Each row comes from the steps of one walk. Every step used is in the known rows, and no mark comes twice. Write the walk behind each row, first mark first.
Known rows:
zasag/ruze/tupup/lafez: [ 0.778  1.181 -0.456  1.216 -0.584 -0.213  0.942  0.135 -1.786  0.710
  0.068  0.181  0.826  1.527 -1.699  1.308 -0.024 -1.066  0.119  0.036
  1.113 -0.712 -2.119 -1.342  0.516  0.911 -0.014 -2.764  0.952  1.688
 -3.338]
ruze/tupup: [ 1.246  1.930 -0.649  0.822 -1.350 -0.309  0.537  0.334 -1.258  1.188
 -0.075  0.060 -0.473  1.033 -0.991  1.109  0.002  1.176 -0.271  0.191
  0.662 -0.913 -0.177 -0.617  1.003  0.878  0.619 -2.327  0.307  1.178
 -1.843]
govuluk/tekapi: [ 1.044  1.254 -0.738 -0.033 -2.007 -0.173  0.091  0.063 -0.285  1.519
 -1.206  0.074 -0.309 -0.856 -1.253  0.343 -0.728  1.055 -0.476  0.110
 -0.097 -0.420  0.656 -2.240  1.207  0.827 -0.144 -0.730  1.203  0.465
 -3.039]
lafez/tupup/tekapi/govuluk/zasag: [ 1.893  1.649 -1.212  0.406 -1.337 -0.242 -0.106  0.233 -1.949  1.791
 -2.109  0.238  0.383 -0.271 -0.703  0.904 -0.509  0.539  0.531  0.023
  0.073 -0.767  0.258 -3.035  0.581  0.785  0.522 -1.382  3.354  0.336
 -3.975]
lafez/tupup/tekapi/buzul/govuluk/zasag/ruze: [ 1.826  0.882 -0.768 -1.602 -0.894 -0.135  0.369 -0.263 -2.157 -1.488
 -2.071  0.067  1.297 -0.151 -2.324  1.125 -0.694 -0.432  1.169  0.554
  0.426 -0.275 -1.150 -3.170  0.258  1.327  1.651 -0.622  4.682  1.185
 -5.845]
dezudef/ruze/tupup/lafez: [ 0.724  1.495  0.060  1.589 -0.946 -0.564  1.157 -0.038 -0.912  1.601
 -0.619 -0.230  0.274  2.413 -1.936  2.876 -0.010 -0.936 -0.341  0.128
  1.361 -0.699 -1.567 -1.696  1.169  0.941  0.333 -3.023  0.382  1.295
 -3.815]
govuluk/ruze: [ 1.590  1.215 -0.874  0.146 -2.444 -0.579  0.714  0.063 -1.206  2.060
 -0.807 -0.618  0.034  1.175 -1.121  1.410 -0.252  0.859 -0.526  0.509
  0.587 -0.810  0.231 -2.503  1.021  1.168  0.394 -1.667  0.808  0.761
 -4.384]
dezudef/ruze: [ 0.871  1.090 -0.090  0.371 -1.811 -0.774  1.014 -0.023 -0.450  2.325
 -0.891 -0.555 -0.254  1.174 -2.108  1.829 -0.435  0.010 -0.650  0.015
  0.812 -0.467 -0.580 -1.699  1.481  0.982  0.508 -1.115  1.073  0.687
 -4.033]
buzul/govuluk: [ 1.233  1.228 -0.695 -0.512 -0.575  0.202  0.597  0.355 -1.252  0.780
 -0.783 -0.671 -0.249 -0.133 -1.855  0.592 -0.563  1.002 -0.144  0.349
  0.562 -0.433  0.414 -1.478  1.408  1.051  0.567  0.041  1.015  0.295
 -3.097]
buzul/lafez: [ 1.177  1.185 -1.438  1.090 -1.371  0.028  0.430  0.650 -2.317  1.238
 -1.988  0.556 -0.956 -0.648 -1.403  0.345 -0.438  1.634 -0.124  0.803
  0.611 -0.727  1.090 -0.834  0.487  0.709  0.509 -0.433  1.451  0.380
 -2.177]
buzul/tupup/tekapi/govuluk/ruze/zasag: [ 1.532  1.990 -1.542  0.862 -3.063 -0.136  1.659  0.781 -2.032  0.251
 -2.551  0.097  0.069  0.181 -0.675  0.731 -0.756  0.122 -0.092  0.821
  0.575 -0.537  0.079 -5.332  1.388  1.193 -0.241 -1.650  3.633  0.702
 -4.488]
tekapi/buzul: [ 1.819  1.130 -0.646  0.502 -2.408 -0.740  0.252  0.383 -1.617  0.461
 -1.071 -0.739 -0.410  0.768 -1.460  1.685 -0.813  1.595 -0.285  1.035
  0.859 -0.426  0.754 -0.530  1.011  1.053  0.777  0.096  1.514  0.896
 -3.703]
buzul/lafez/tupup/tekapi/govuluk: [ 1.255  1.520 -1.729  1.563 -1.746  0.382 -0.251  0.643 -2.916  1.492
 -3.041  1.014  0.031 -0.450 -0.896  0.103 -0.909  0.907  0.638  0.461
  0.167 -0.390  0.602 -1.682  0.551  0.493  0.221 -0.286  3.819 -0.250
 -1.608]
govuluk/zasag/ruze: [ 1.577  0.868 -0.870 -0.600 -1.422 -0.762  1.012  0.011 -1.267  1.261
 -0.806  0.092  0.142 -0.315 -1.794  0.810 -0.129  0.064  0.012  0.139
  0.608 -0.891 -0.779 -2.534  0.358  1.139  0.543 -1.672  1.831  1.381
 -5.664]
govuluk/buzul/lafez/tupup/tekapi: [ 0.331  0.252 -1.313  0.764 -1.542 -0.069 -0.364  0.156 -1.348  2.091
 -3.552  0.605 -0.419  0.058 -1.527 -0.772  0.153  1.628  0.634  0.110
 -0.191 -0.468 -0.386 -1.924 -0.296  0.724  1.277 -0.802  4.285  0.530
 -1.620]
lafez/tupup/tekapi/buzul/govuluk: [ 1.599  1.234 -0.572 -0.319 -0.881  0.375 -0.156  0.176 -1.960 -1.042
 -1.855 -0.587  0.724  0.621 -1.850  0.971 -0.971  0.701  0.754  0.631
  0.270 -0.037  0.115 -1.519  0.777  1.026  1.548  0.409  3.648  0.375
 -3.034]
buzul/lafez/tupup/tekapi: [ 0.985  1.058 -1.371  1.522 -0.476  0.683 -0.040  0.523 -2.585  0.805
 -2.744  0.833 -0.136 -0.424 -1.279 -0.351 -0.413  0.734  0.807  0.390
 -0.065 -0.490  0.443 -1.028 -0.444  0.449  1.122 -0.590  3.415  0.141
 -1.374]
zasag/ruze/tupup/tekapi/buzul: [ 0.807  1.208 -0.236  0.153 -1.192 -0.610  0.294 -0.078 -2.499 -1.017
 -0.844  0.121  0.445  0.805 -1.532  0.295 -0.294 -0.052  0.317  0.575
  0.766 -0.349 -2.196 -0.648  0.700  1.276  1.198 -1.639  2.964  1.577
 -2.702]
buzul/lafez/tupup: [ 1.671  1.442 -1.637  1.266 -2.117  0.339  0.302  0.599 -1.738  1.133
 -2.170  0.910 -0.248  0.347 -1.452  1.235 -0.592  1.323  0.383  0.522
  0.349 -0.727  1.380 -1.196  0.158  0.392  0.589 -0.886  2.097  0.534
 -2.214]
buzul/tupup: [ 1.129  1.482 -1.092  1.010 -1.400 -0.254  0.893  0.873 -1.859  0.299
 -1.682  0.125  0.093  0.338 -1.705  0.909 -0.786  0.948 -0.629  1.186
  0.362 -0.413  0.412 -1.724  0.584  0.713  0.328 -1.325  1.373  1.131
 -2.859]
zasag/ruze/govuluk: [ 1.243  1.618 -0.359 -0.419 -2.994 -0.462  0.976 -0.471 -0.289  1.432
 -0.089  0.020 -0.413 -0.651 -2.330  0.529  0.007  0.215 -0.226 -0.692
  0.543 -0.550 -0.678 -1.862  0.850  1.180 -0.010 -1.249  2.338  1.091
 -3.977]
ruze/govuluk/tekapi/buzul: [ 1.844  2.126 -0.408 -0.578 -4.840 -0.701 -0.008 -0.616  0.265  0.457
 -1.395 -0.023 -1.047 -1.396 -1.820  1.577 -0.718  1.699 -0.493  0.101
  0.277 -0.303  1.451 -2.590  1.447  1.222  0.093 -0.429  2.753  0.922
 -4.180]
dezudef/ruze/govuluk/buzul/tekapi/tupup: [ 1.111  0.255 -0.023 -1.493 -2.074 -1.269  1.143 -1.463  1.771  4.872
 -0.603 -0.315 -1.369  1.144 -3.377  1.125 -0.192  1.598 -0.541 -1.363
  0.714 -0.280 -2.254 -2.392  1.554  1.033  0.435 -3.410  2.290  0.614
 -4.988]
dezudef/ruze/govuluk/tekapi/tupup: [ 1.536  2.178  0.031 -1.260 -3.325 -0.321  0.704 -1.221  1.655  2.795
 -1.181 -0.173 -0.761 -0.262 -2.969  1.806 -0.650  0.605 -0.893 -1.488
  0.149 -0.153 -0.215 -2.661  1.767  0.853 -0.567 -2.106  1.941  0.487
 -4.940]

Write each row's walk:
[ 1.706  1.380 -1.220 -0.517 -2.481 -1.017  0.778  0.091 -1.650  1.957
 -1.113  0.314  0.241 -0.205 -1.423  1.198 -0.665  0.248 -0.166  0.163
  0.852 -0.803 -0.582 -3.440  1.332  1.154 -0.476 -1.359  2.301  0.917
 -5.882] : tekapi/govuluk/zasag/ruze
[ 0.279  0.787 -0.961 -0.339 -3.137 -0.325  0.144 -0.768 -0.372  1.687
 -2.942  1.109 -0.411 -0.835 -2.521 -0.862  0.568  0.600  0.763 -0.887
 -0.134 -0.367 -1.491 -3.126 -0.246  1.037  0.827 -1.371  5.771  1.111
 -2.695] : zasag/ruze/govuluk/buzul/lafez/tupup/tekapi
[ 2.053  2.109 -0.681 -0.424 -2.562 -0.685  0.719 -0.350 -0.468  1.762
 -0.841 -0.155 -1.477 -1.486 -1.689  1.430  0.410  1.407 -0.221 -0.289
  0.486 -1.177  1.114 -2.706  0.470  1.177  0.715 -1.856  1.879  1.039
 -5.144] : ruze/govuluk/zasag
[ 1.290  1.250 -1.246  0.021 -1.340 -0.639  0.494 -0.031 -3.692 -1.370
 -2.754  1.311 -0.344 -0.651 -1.418  0.730 -0.070  0.567  0.809  1.210
  1.001 -0.869 -1.234 -1.873 -0.165  1.305  1.579 -2.168  3.947  1.662
 -4.051] : govuluk/zasag/ruze/tupup/tekapi/buzul/lafez
[ 2.059  1.624 -1.068  0.302 -3.467 -0.198  1.862  0.342 -0.046  1.430
 -0.547 -0.764 -0.627  0.832 -0.792  1.452 -0.155  0.679 -0.075 -0.090
  0.905 -1.075  0.718 -3.909  1.217  1.214  0.370 -1.450  1.419  0.922
 -5.114] : govuluk/ruze/zasag
[ 1.625  1.839 -1.063  0.754 -1.545 -0.870  0.885  0.077 -2.169  1.187
 -0.779  0.555  0.783  1.004 -1.149  2.305 -0.273 -0.752  0.173  0.229
  1.400 -1.038 -1.618 -3.393  1.053  1.106 -0.611 -3.266  1.632  1.580
 -5.501] : tekapi/govuluk/zasag/ruze/tupup/lafez
[ 2.150  1.241 -0.849 -1.031 -0.679  0.003  0.002  0.008 -2.176 -1.123
 -2.295 -0.371  0.531 -0.236 -1.792  1.483 -0.627  0.680  0.941  0.827
  0.340 -0.470  0.335 -2.693  0.346  1.208  1.993 -0.344  3.981  0.751
 -4.981] : lafez/tupup/tekapi/buzul/govuluk/zasag
[ 1.043  1.057 -0.611  0.954 -0.342  0.325 -0.052  0.295 -1.516  1.228
 -1.397 -0.181  0.409  0.360 -1.202 -0.108 -0.319  0.265  0.510 -0.168
 -0.184 -0.400 -0.216 -1.033  0.016  0.595  1.095 -0.825  2.601  0.426
 -1.984] : lafez/tupup/tekapi
[ 0.135  0.829 -0.586  0.324 -2.834 -0.958  1.148 -0.344 -0.251  1.082
 -2.151  0.332  0.282  0.260 -3.028  0.959  0.261 -0.423 -0.424  0.016
  0.636 -0.270 -2.036 -4.103  0.326  1.180 -0.368 -2.349  3.637  2.114
 -4.981] : zasag/ruze/govuluk/buzul/tupup/lafez
[ 2.017  1.422 -1.589  0.438 -4.288 -0.042 -0.261  0.217 -1.146 -0.299
 -3.109  1.345 -0.049 -0.209 -1.473  1.988 -1.375  1.804  0.300  1.032
  0.191 -0.292  2.102 -2.309  0.635  0.589  0.307 -0.300  3.352  0.766
 -3.343] : govuluk/tekapi/buzul/lafez/tupup
[ 1.385  1.272 -0.713  0.585 -0.513 -0.582  1.063 -0.026 -1.877  0.623
 -0.505  0.319  0.652  0.883 -1.564  1.903  0.298 -0.999  0.321  0.142
  1.201 -1.158 -1.786 -2.734  0.090  1.087  0.376 -3.508  1.144  1.966
 -5.325] : govuluk/zasag/ruze/tupup/lafez
[ 1.518  1.556 -1.894  1.041 -2.874  0.054 -0.023  0.260 -2.992  1.781
 -3.226  0.996  0.557  0.445 -0.700  0.980 -0.860  0.694  0.417  0.709
  0.291 -0.563  0.376 -3.431  0.804  0.806  0.084 -1.308  3.890 -0.109
 -3.265] : buzul/lafez/tupup/tekapi/govuluk/ruze
[ 1.322  1.587 -1.409  0.634 -0.621 -0.564  0.486  0.719 -3.126  0.615
 -3.156  0.586  0.079 -1.223 -1.004  0.349 -0.661  0.571 -0.186  1.377
  0.213 -0.536 -0.124 -3.517  0.583  0.959  0.277 -1.652  3.348  0.659
 -4.193] : buzul/tupup/tekapi/govuluk/zasag
[ 0.553  0.894 -0.292 -1.141 -3.903 -1.248  0.689 -0.867  0.810  2.533
 -0.807 -0.237 -0.786 -0.135 -2.487  0.153  0.576  0.996 -0.364 -1.061
  0.355 -0.528 -1.630 -2.870  0.954  1.384  0.164 -1.516  3.233  1.489
 -4.208] : zasag/ruze/govuluk/buzul
[ 1.479  0.986 -0.695  0.618  0.044  0.503  0.037 -0.043 -0.509  2.059
 -1.245 -0.535  0.389  0.283 -1.867  0.801 -1.004  0.328 -0.292 -0.368
  0.240 -0.243 -0.141 -1.586  0.711  0.437 -0.792 -1.642  0.814  0.298
 -3.962] : govuluk/tekapi/tupup/lafez
[ 1.899 -0.129 -0.803  0.850  2.230  0.329  0.808  0.030 -1.600  2.953
 -0.074 -0.501  0.126  1.039 -2.029  0.691 -1.076  0.540  0.210 -0.046
  0.947 -0.321 -1.314 -0.282  0.359  0.403  0.171 -2.559  0.166  0.070
 -3.897] : buzul/tekapi/tupup/lafez
[ 1.199  1.622 -0.628  0.143 -4.158 -0.580  0.834 -0.356 -0.913 -1.637
 -2.431  0.909  0.908 -0.954 -2.841  2.065 -1.049 -0.743 -0.325  0.833
  0.581  0.145 -0.467 -4.201  0.684  1.114 -0.743 -1.501  3.972  1.887
 -5.802] : zasag/ruze/govuluk/tekapi/buzul/tupup/lafez
[ 1.172  1.584 -1.343  0.105 -4.665 -0.459  0.091 -0.402  0.385  2.416
 -2.624  0.802 -1.268 -0.054 -2.115  0.969  0.347  2.378  0.140 -0.527
  0.187 -0.787  0.933 -2.736  0.269  0.841  0.594 -1.417  3.854  1.035
 -2.778] : ruze/govuluk/buzul/lafez/tupup
[ 1.241  1.213 -1.931  0.714 -4.488 -0.689 -0.184  0.337 -0.828  3.069
 -3.044  0.912 -0.426  0.968 -1.265  1.313 -0.599  2.423  0.089  0.294
  0.420 -0.620  0.784 -2.929  1.229  0.685 -0.228 -0.818  3.530  0.473
 -2.668] : tekapi/govuluk/buzul/lafez/tupup
[ 1.688  0.995 -0.702  1.368  0.805  0.404  0.393  0.347 -1.404  2.257
 -0.642 -1.161  0.201  1.392 -1.912  1.108 -0.651  0.383 -0.171 -0.213
  0.810 -0.461 -0.492 -0.160  0.393  0.477 -0.164 -1.568  0.388  0.445
 -3.877] : tekapi/tupup/lafez
[ 1.081  1.559 -0.521  1.834 -0.282 -0.077  0.588  0.426 -1.714  1.175
 -0.216 -0.146  0.033  1.541 -1.130  1.659  0.021  0.106 -0.067  0.328
  1.058 -0.903 -0.637 -0.840  0.633  0.782  0.288 -2.589  0.176  1.233
 -2.410] : ruze/tupup/lafez
[ 1.057 -0.455 -0.435 -0.900 -0.440 -0.613  1.031 -1.227  0.469  3.714
 -0.121 -0.176 -0.211  0.618 -3.212  0.187 -0.149  0.397  0.159 -1.356
  0.866 -0.268 -3.267 -2.344  0.511  0.943 -0.150 -3.376  2.589  1.012
 -5.351] : zasag/ruze/govuluk/buzul/tekapi/tupup/lafez
[ 2.070  1.363 -0.865 -1.080 -2.915 -0.563  0.624 -0.053 -1.693 -0.244
 -1.353 -1.022  0.322  1.243 -1.796  2.548 -0.839  1.196 -0.279  1.335
  1.104 -0.456  0.461 -3.074  1.821  1.593  0.790 -0.423  1.716  0.732
 -5.555] : tekapi/buzul/govuluk/ruze
[ 0.344  1.100 -0.687 -0.757 -3.945 -1.192  1.083 -0.414  0.231  1.078
 -1.966  0.533 -0.137 -0.028 -2.921  0.494  0.255  0.703 -0.677 -0.136
  0.267 -0.294 -1.563 -3.852  0.674  1.282 -0.012 -2.064  3.803  2.081
 -4.335] : zasag/ruze/govuluk/buzul/tupup
[ 1.507  1.152 -1.403  0.380 -3.524 -0.284 -0.147  0.231 -1.680 -0.075
 -3.166  0.848 -0.853 -1.237 -1.485  1.213 -1.188  2.092 -0.174  1.347
  0.436 -0.307  1.792 -1.931  0.994  0.899  0.231  0.202  2.652  0.582
 -3.382] : govuluk/tekapi/buzul/lafez
[ 1.450  1.110 -0.742 -0.630  0.639  0.979  0.197 -0.069 -0.670  1.117
 -1.483 -0.808  0.606 -0.201 -2.401  0.853 -1.177  0.199 -0.080 -0.236
  0.328 -0.078 -0.135 -2.218  1.199  0.676 -0.662 -0.921  1.007  0.026
 -4.288] : buzul/govuluk/tekapi/tupup/lafez
[ 1.615  1.132 -0.561  0.883 -1.382 -0.127 -0.216  0.269 -1.864  0.018
 -1.899 -0.365  0.435  0.937 -1.334  0.937 -0.783  0.735  0.565  0.647
  0.204 -0.178  0.183 -0.795  0.207  0.814  1.485 -0.245  3.434  0.688
 -2.729] : lafez/tupup/tekapi/buzul
[ 1.052  1.944  0.167 -0.043 -3.368 -0.828  1.154 -0.641  0.456  2.398
 -0.653 -0.471 -1.021  0.223 -2.581  2.056  0.017  0.281 -0.732 -0.661
  0.757 -0.523 -0.143 -2.238  1.523  1.173  0.376 -1.338  1.864  0.751
 -4.439] : dezudef/ruze/govuluk
[ 1.508  1.244 -0.920 -1.074 -1.839 -0.102  0.836  0.056 -1.339  1.145
 -0.813 -0.797  0.251  0.730 -1.647  1.519 -0.474  0.732 -0.329  0.625
  0.691 -0.630  0.141 -3.169  1.580  1.382  0.522 -1.005  1.080  0.438
 -4.754] : buzul/govuluk/ruze
[ 1.364 -0.077 -0.514 -0.247 -0.228 -0.493  0.607 -0.934  0.464  4.216
 -0.522 -0.508 -1.099  0.446 -2.646  0.444 -0.100  1.437 -0.017 -1.061
  0.810 -0.424 -1.759 -1.958  0.600  0.828  0.192 -3.134  1.858  0.600
 -4.368] : ruze/govuluk/buzul/tekapi/tupup/lafez
[ 1.543  1.784 -0.859 -1.741 -0.840 -0.325  1.191 -0.226 -1.530 -0.181
 -0.338  0.443  0.436  0.128 -1.950  1.337  0.080  0.051  0.292  0.059
  0.905 -1.037 -1.375 -3.086  1.058  1.409  0.764 -2.745  1.491  1.695
 -4.966] : buzul/govuluk/zasag/ruze/tupup
[ 0.575  1.132 -1.068  0.328 -2.983 -0.147 -0.269 -0.512 -0.460  2.039
 -3.388  0.782 -1.204 -0.990 -1.905 -0.485  0.577  1.762  0.570 -0.610
 -0.256 -0.544 -0.030 -2.519 -0.163  0.899  1.082 -1.149  4.963  0.668
 -1.915] : ruze/govuluk/buzul/lafez/tupup/tekapi
